What can hang from each mark
K_366: K_292 K_343 K_721 K_981
K_721: K_366 K_594
K_82: K_366 K_721 K_981
K_594: K_82 K_366 K_721
K_981: K_200 K_343 K_680
K_680: K_200 K_981
K_292: K_721
K_343: K_680

Every row comes from one small tree of marks. The marks that hang from a mark follow it in brackets, in the order of their numbers. Every link used is in the known rows. Which tree was each row made from?
Known rows
K_343(K_680(K_200 K_981)): [ -8   2  11  -7   3  14 -12  -3  10   0  -5   2 -13  -5  -4  10  -3   1
 -15   8   1  15   5 -25   9  11  -6]
K_82(K_366(K_292) K_721 K_981(K_343)): [  9  15  -3  -5 -12  -8  -8  -3 -12   5 -11  -7  -3   5  -6  -4  -9   4
  -8  -2   2 -15 -20 -11 -16  24   4]
K_292(K_721(K_366(K_343(K_680)) K_594)): [ -7   9  26  -4  -6  14  -1   0   4  11   5  -3  -2  18  -2   0  -8  -7
 -24   5  18   7  -5 -16 -13 -11   9]
K_981(K_200 K_680): [  0   0  15 -14  -2   4  -5  -8  13   9  -2  -3  -2  -7  -3  12  -2  -5
  -7  -9  -9  14   7 -23   5  17  -4]
K_82(K_721): [ 2  4 -1 11 -3 -1 -5 15 -3 -6 -5 -1 -2  1  0 -5 -2 -3 -6 -1  5  0 10 -3
 -6  5  3]
K_292(K_721(K_366 K_594(K_82))): [ -8  27  14   0  -5   0   0   6  -4   4   4  -6   3  17   4   6 -10   3
 -27   5  13   6  -7 -12 -23   7   6]
K_82(K_366(K_343 K_721)): [  7  11   5  12  -9   8   2   2  -4  -1  -2  -1   0  10   0  -9  -6  -1
 -12   7   6  -4 -13  -9  -7   1   7]
K_82(K_366 K_981(K_343)): [  5   0  -5  -8  -7   0  -3 -16  -1   6  -6  -6  -2   2  -9   2  -2   4
   4  -5  -1 -14 -35 -13  -5   2   1]
K_721(K_594(K_366(K_292 K_981(K_680)))): [  3  27  19 -28  -4   0  -9  -1  -4  16   0  -7   3   5   3  12  -1   0
 -15  -1   0   6  14   2 -13  19   2]
K_82(K_366(K_292 K_343)): [  9  12   4   4  -5   3   4  -1  -9   0  -2   1   2   8   1  -6  -7   2
 -11   6   2  -6 -17  -6  -8   1   6]
K_366(K_292 K_981): [  1   6   7 -13   2  -4   1  -1  -7   8  -1   2  -4   0   2   5  -1   2
  -1   3  -1  -6   3   1  -3  -4  -1]
K_981(K_343 K_680(K_200)): [ -9   0   8 -25  -1   7  -3 -11   9  18  -1  -9   0  -9  -9   8  -4 -10
   1  -2  -7   8   4 -26   1  27  -4]
K_981(K_680(K_200)): [ -3   5  11 -12   0   5  -5  -6   9   6   0  -4   2 -11  -4   7  -3  -9
  -7  -1  -7  15   4 -24   5  19  -4]
K_594(K_721(K_366(K_981(K_200 K_680)))): [  0  15  32 -22  -1   6  -7  -8   5  14   1   1  -4   0  -3  22   0  -3
 -15 -10  -7  13 -16 -36  -7   2  -1]
K_366(K_292 K_343 K_721 K_981): [  1   9  15 -11  -3   6   5  -1  -8  12  -1   3  -7   5   1   2  -5  -2
  -8  10   4  -6  10  -3  -5  -4   3]
K_366(K_343(K_680)): [ -5 -17  11  -1  -3  16   3  -2   4   5   2   7  -7   5  -6   4   3  -5
  -6   3   7   2   2 -12   8 -21   4]
K_292(K_721(K_366(K_343))): [  0  10  15   0  -3   7   4  -3   1   8   5   0  -1  11  -3  -3 -11  -2
 -14   5  10   1 -12 -20 -12 -19   5]
K_292(K_721(K_366 K_594(K_82(K_981)))): [ -5  23  14  -5  -6  -2  -2  -6  -1   4   2  -5   0  12   0  14  -9   7
 -26   2  10   4 -21 -17 -19  -1   4]
K_594(K_82 K_366): [ -3  13   1  -1  -2   2  -2   4 -10  -2   4   8   0  10   0  14   0   9
 -16   0   2   6   4 -10  -7  -1   2]
K_721(K_366(K_343 K_981(K_200)) K_594): [  3   7  32 -10   3  15   1   2   9   1   2  -3  -2   4  -1  13  -1  -5
  -9  -3   5   2 -12 -23  -8 -26   7]
K_594(K_366(K_292 K_981) K_721): [  1  26  10 -18   0  -3  -7  -5 -18   9   3   7  -1   8   2  13  -1   7
 -15   0  -1   3   2  -4 -16   3   1]
K_366(K_721(K_594(K_82)) K_981(K_200)): [ -9  14  20  -7  -2   6  -2   5   1   2   0  -2  -6   5   5  21  -2  -1
 -20   2   5   9  14 -17  -9   9   2]
K_82(K_366(K_721(K_594)) K_981): [  8  24   5   3 -11  -2  -9  -5  -2  -4  -5 -10   3   7   2  -3  -4   3
 -16   1   5  -3 -22   0 -13  21   6]
K_594(K_366(K_292) K_721): [  1  31   6 -13  -3  -5  -8  -6 -18   6   3   5   5  10   3   7  -4   7
 -21   0  -3   8   5  -1 -19  25   2]
K_343(K_680(K_200)): [ -8  -5  11  -5   1   8  -5  -3   5   0   2   4  -3  -4  -4   7  -2  -9
 -10   2   1  13   4 -24   8   5  -2]
K_981(K_200): [  0   0   9  -4   2   2  -3  -5   7  -1   0   1  -2  -5   0   9  -4  -2
  -5  -6  -5   8   4 -17   2   5  -2]
K_82(K_981(K_680(K_200))): [  0   1  11 -17   0   4  -6 -18  12   6  -2  -3   0 -16  -8  14  -2  -4
  -7  -4 -10  12 -10 -29   8  10  -6]
K_292(K_721(K_366(K_343) K_594(K_82))): [ -8  20  18   2  -5  10   6   5  -1   4   5  -3   1  19   1   7 -10   1
 -27   8  16   4  -8 -17 -21 -12   9]
K_82(K_721(K_594) K_981(K_200)): [  4   8  13   1  -3   1 -13   2   8  -9  -7  -7  -2  -6   0  10  -4  -2
 -15 -10   2   7   3 -15  -8  11   3]
K_721(K_366): [  5  11  11  -3  -1   0   0   2  -2   1   2   0   2   5  -1  -1  -2   1
  -5  -1   1   0 -15  -7  -6   1   3]
K_292(K_721): [-5  6 -1  1 -2 -3 -2 -5  0  7  2 -3 -1  4  1 -2 -9 -1 -9  2  6  4  5 -8
 -7 -1 -1]
K_366(K_721(K_594)): [ -3  19   8  -1  -5   1  -4   5  -1   2  -1 -10   3   6   5  -4  -3  -4
 -12   5   6   4  13  11 -12  28   4]

Write each row's tree
[ -5 -22  15  -5   0  19   4   0   4   7   2   9 -12   3  -6  10   6  -5
   0   3   9  -2   0 -16  11 -43   4]
K_366(K_343(K_680) K_981)
[  2  25  19 -16  -1  -4  -2  -2 -15  10   2   4  -2   9   2   8  -3   3
 -13   2   0  -1 -18  -9 -17   3   3]
K_594(K_721(K_366(K_292 K_981)))
[ -6  -4  14 -27  -4   5  -5 -14  13  21  -3  -8  -4  -5  -8  13  -4  -7
   1 -10  -8   7   7 -26   1  25  -5]
K_981(K_200 K_343 K_680)
[ 11  18   7   5 -13   0 -14   6   4  -4 -11 -13   3   1  -1  -1  -2  -2
 -17  -6   4   2 -18  -9 -11  19   6]
K_82(K_366 K_721(K_594) K_981(K_680))
[  1  19   5  -6  -7   0  -6  -7  -9   1   1   7  -3   8  -3  18  -2  12
 -22   2   1   5  -1 -14  -8   9   0]
K_594(K_82(K_981) K_366(K_721))
[  1   4   0   9  -2   2   3   8  -8  -4  -1   4  -5   8   1  10   2   7
  -7   3   5  -7 -24 -16  -3 -22   3]
K_594(K_82(K_366(K_981)))
[  0  20   0  12  -9  -1   0   7 -10  -4  -1   2  -1  13   3   1  -5   5
 -20   7   5   0 -12 -11 -10  18   4]
K_594(K_82(K_366(K_721)))
[ -2  12  12   1  -5  11   1   4   1   3   0  -6   2   8   2  -4  -3  -6
 -12   8   9   1  12   5 -10   9   7]
K_366(K_343 K_721(K_594))
[  5   0  16  -3   0  16   0  -3   7   4  -1  -2  -2  -6  -6   7  -2  -9
  -6   3  -1   5 -21 -37   5 -20   2]
K_82(K_366(K_343 K_981(K_680(K_200))))
[  1   4  18  -4   0   9   5  -2   0  11   5   2  -6   9  -3   3  -8  -2
  -8   5  11  -4 -15 -23  -9 -40   5]
K_292(K_721(K_366(K_343 K_981)))
[  0  10   9 -18 -11   4  -5  -5   0  23  -5 -10  -6   6  -6   1  -3  -5
  -1   0   1  -8 -11 -16  -6  19   1]
K_82(K_366(K_721 K_981(K_343 K_680)))
[  4  14  -4  25  -8  -1  -3  22 -11 -14  -6   2  -1  11   2  -1  -4   4
 -19   3   8  -2 -11 -15 -11   4   7]
K_594(K_82(K_366 K_721))
[ 11  14  10   0  -8  -2  -9 -14   3  -3  -5  -1  -3  -1  -2   6  -8   3
 -16  -5  -4   4 -23 -26  -3  18   0]
K_82(K_366(K_721) K_981(K_200))
[  7  13   4   5  -6   0  -3   4  -7   1  -2  -1  -4   7   2  -4  -3   0
  -6   4   5  -6 -14  -8  -6  -1   3]
K_82(K_366(K_721 K_981))
[ -6  -3  16 -10   0  13 -13  -6  14   3  -7   4 -16   0  -3  16  -3   5
 -15  -1  -1  15   8 -24   9  10  -6]
K_343(K_680(K_981(K_200)))
[ -1   0  22 -24   1   5  -2  -7   5  14   1  -3  -8   1  -8  14  -4  -3
   4  -8  -1  -5 -14 -30  -5  -8   0]
K_721(K_366(K_981(K_200 K_343)))
[  3  15  19  -8   1   3  -2   8   0   2   2  -6   1   6   2   4   2  -2
  -5   0   7  -4 -14  -1 -11 -12   6]
K_721(K_366(K_981) K_594)
[-15  -5  16 -23  -2  12  -5  -8   2  19   1  -1 -12  -1  -9  10  -4 -12
  -4   4   5   3  11 -29   2  10  -1]
K_366(K_721 K_981(K_343(K_680(K_200))))
[ -3  11  16  -9  -3  24 -12   2   6   2  -4   0  -9  13  -3  11   1   6
 -22   7  11  10  11  -5  -4  -4   5]
K_721(K_594(K_366(K_343(K_680(K_981)))))
[ -2  25  14  -3  -3  -2  -4   1   1   6   3 -11   5  13   4  -4 -11  -3
 -18   2  11   5  -6  -4 -21  10   6]
K_292(K_721(K_366 K_594))
[ -2   3  27  -5  -4  17   0   5   4   3   3  -1   0  13  -3   2   1  -6
 -16   3  12   3  -9  -9  -6 -10  10]
K_721(K_366(K_343(K_680)) K_594)
[ -3  18  -2  12  -6   0   0   3 -14  -7  -1   5   1  13   2   9  -1   8
 -20   2   3   3 -26 -16 -14   6   5]
K_594(K_82(K_366) K_721)
[ -6  19   5 -29  -3  -5  -5 -12 -12  27   3  -3  -6  11  -3   7 -13   3
  -8   2   6  -6  12 -11 -19   5   0]
K_594(K_366(K_292(K_721) K_981(K_343)))
[ -3  23   5  -2  -6   1  -4   5 -12   2   3   6  -1  13   1  11  -3   8
 -22   5   4   7  13  -9 -11  17   2]
K_594(K_82 K_366(K_721))
[ -1  30  11 -10  -7  -5  -4   2  -8   7  -2 -10   4   8   8  -5  -8  -2
 -18   8   4   3  18  15 -18  46   4]
K_366(K_292 K_721(K_594))
[ -6   3   7 -20   2  10  -9 -11  11  11  -9  -6 -14  -2  -6  12  -6   6
  -2  -2  -4   3   5 -20  -1  19  -7]
K_680(K_981(K_200 K_343))
[  3  32   8 -14  -3  -4  -8   2 -10   3   2  -5   8   9   6   2  -5   3
 -18   1   2   5  13  12 -19  29   4]
K_721(K_594(K_366(K_292)))
[ -9  12   3  -2  -4  -1  -2  -9   1   4   0  -5  -1   7   1  15  -7   6
 -21   2   9   4  -6 -11 -13  -2   2]
K_292(K_721(K_594(K_82(K_981))))
[  6  23  13  -1  -8  -7  -4   7 -14  -2  -5   4  -4   8  -1  11  -7  10
 -26   2   3  -2 -14 -17 -16  13   3]
K_594(K_82(K_721(K_366(K_292)) K_981))
[-10   7  13 -29   0  -3  -2 -17   0  26  -1  -5 -10   2  -3  12 -16  -3
  -5  -2   2  -1  11 -26 -13   9  -4]
K_366(K_292(K_721) K_981(K_200 K_343))
[-13  15   3   3  -3  -1   0   3  -2   4   2  -6   0  12   5   8  -8   1
 -22   6  12   7   8  -5 -17   6   3]
K_292(K_721(K_594(K_82)))
[ -1   9  30 -14  -2  13   1  -4  -1   6   5   6  -2   4  -5   5  -9  -8
 -22   7   3  10  -7 -31  -2   5   3]
K_721(K_366(K_292 K_343(K_680(K_200))))
[ -8   0  14  -8  -6   7   2  -9  -3  17   2   4  -8  11  -2   1 -12  -4
 -21   8  10   5  11 -14  -5  -3   2]
K_366(K_292(K_721) K_343(K_680))
[  5  33   8 -13  -7  -7  -8  -2 -15   9   2   2   2  10   4   0  -9   4
 -21   5   0   5  18   4 -15  38   1]
K_594(K_366(K_292 K_721))
[ -3   8  20 -19  -1   8  -6  -3   3  10   2   7  -7   1  -3  33   1   4
 -17  -8  -5  15   8 -36   1  -6  -3]
K_594(K_82 K_366(K_981(K_200 K_680)))
[ -7   5  10  -7  -1   2  -3 -16  -1  -2  -1   9  -6  -1  -3  32   0   9
 -20  -7  -7  12 -16 -33  -5   0  -3]
K_594(K_82(K_981(K_200)) K_721)
[ -4  26  19 -13  -2  -2   3   2 -19   9   3   8  -4  13   3  19  -2   9
 -22   5   2   0 -17 -17 -18   1   3]
K_594(K_82 K_721(K_366(K_292 K_981)))
[  1   5  26 -12  -5  10   3  -1  -4  10   3   7  -4  12  -4   2  -5  -2
 -18   5   6   1  -8 -14  -4  -1   6]
K_721(K_366(K_292 K_343(K_680)))
[ -9   3   2 -18  -1   7   0   0 -10  13   3   4  -7  10  -6  21   3   7
  -2  -1   4  -7   2 -16  -8 -16   2]
K_594(K_82 K_366(K_981(K_343)))
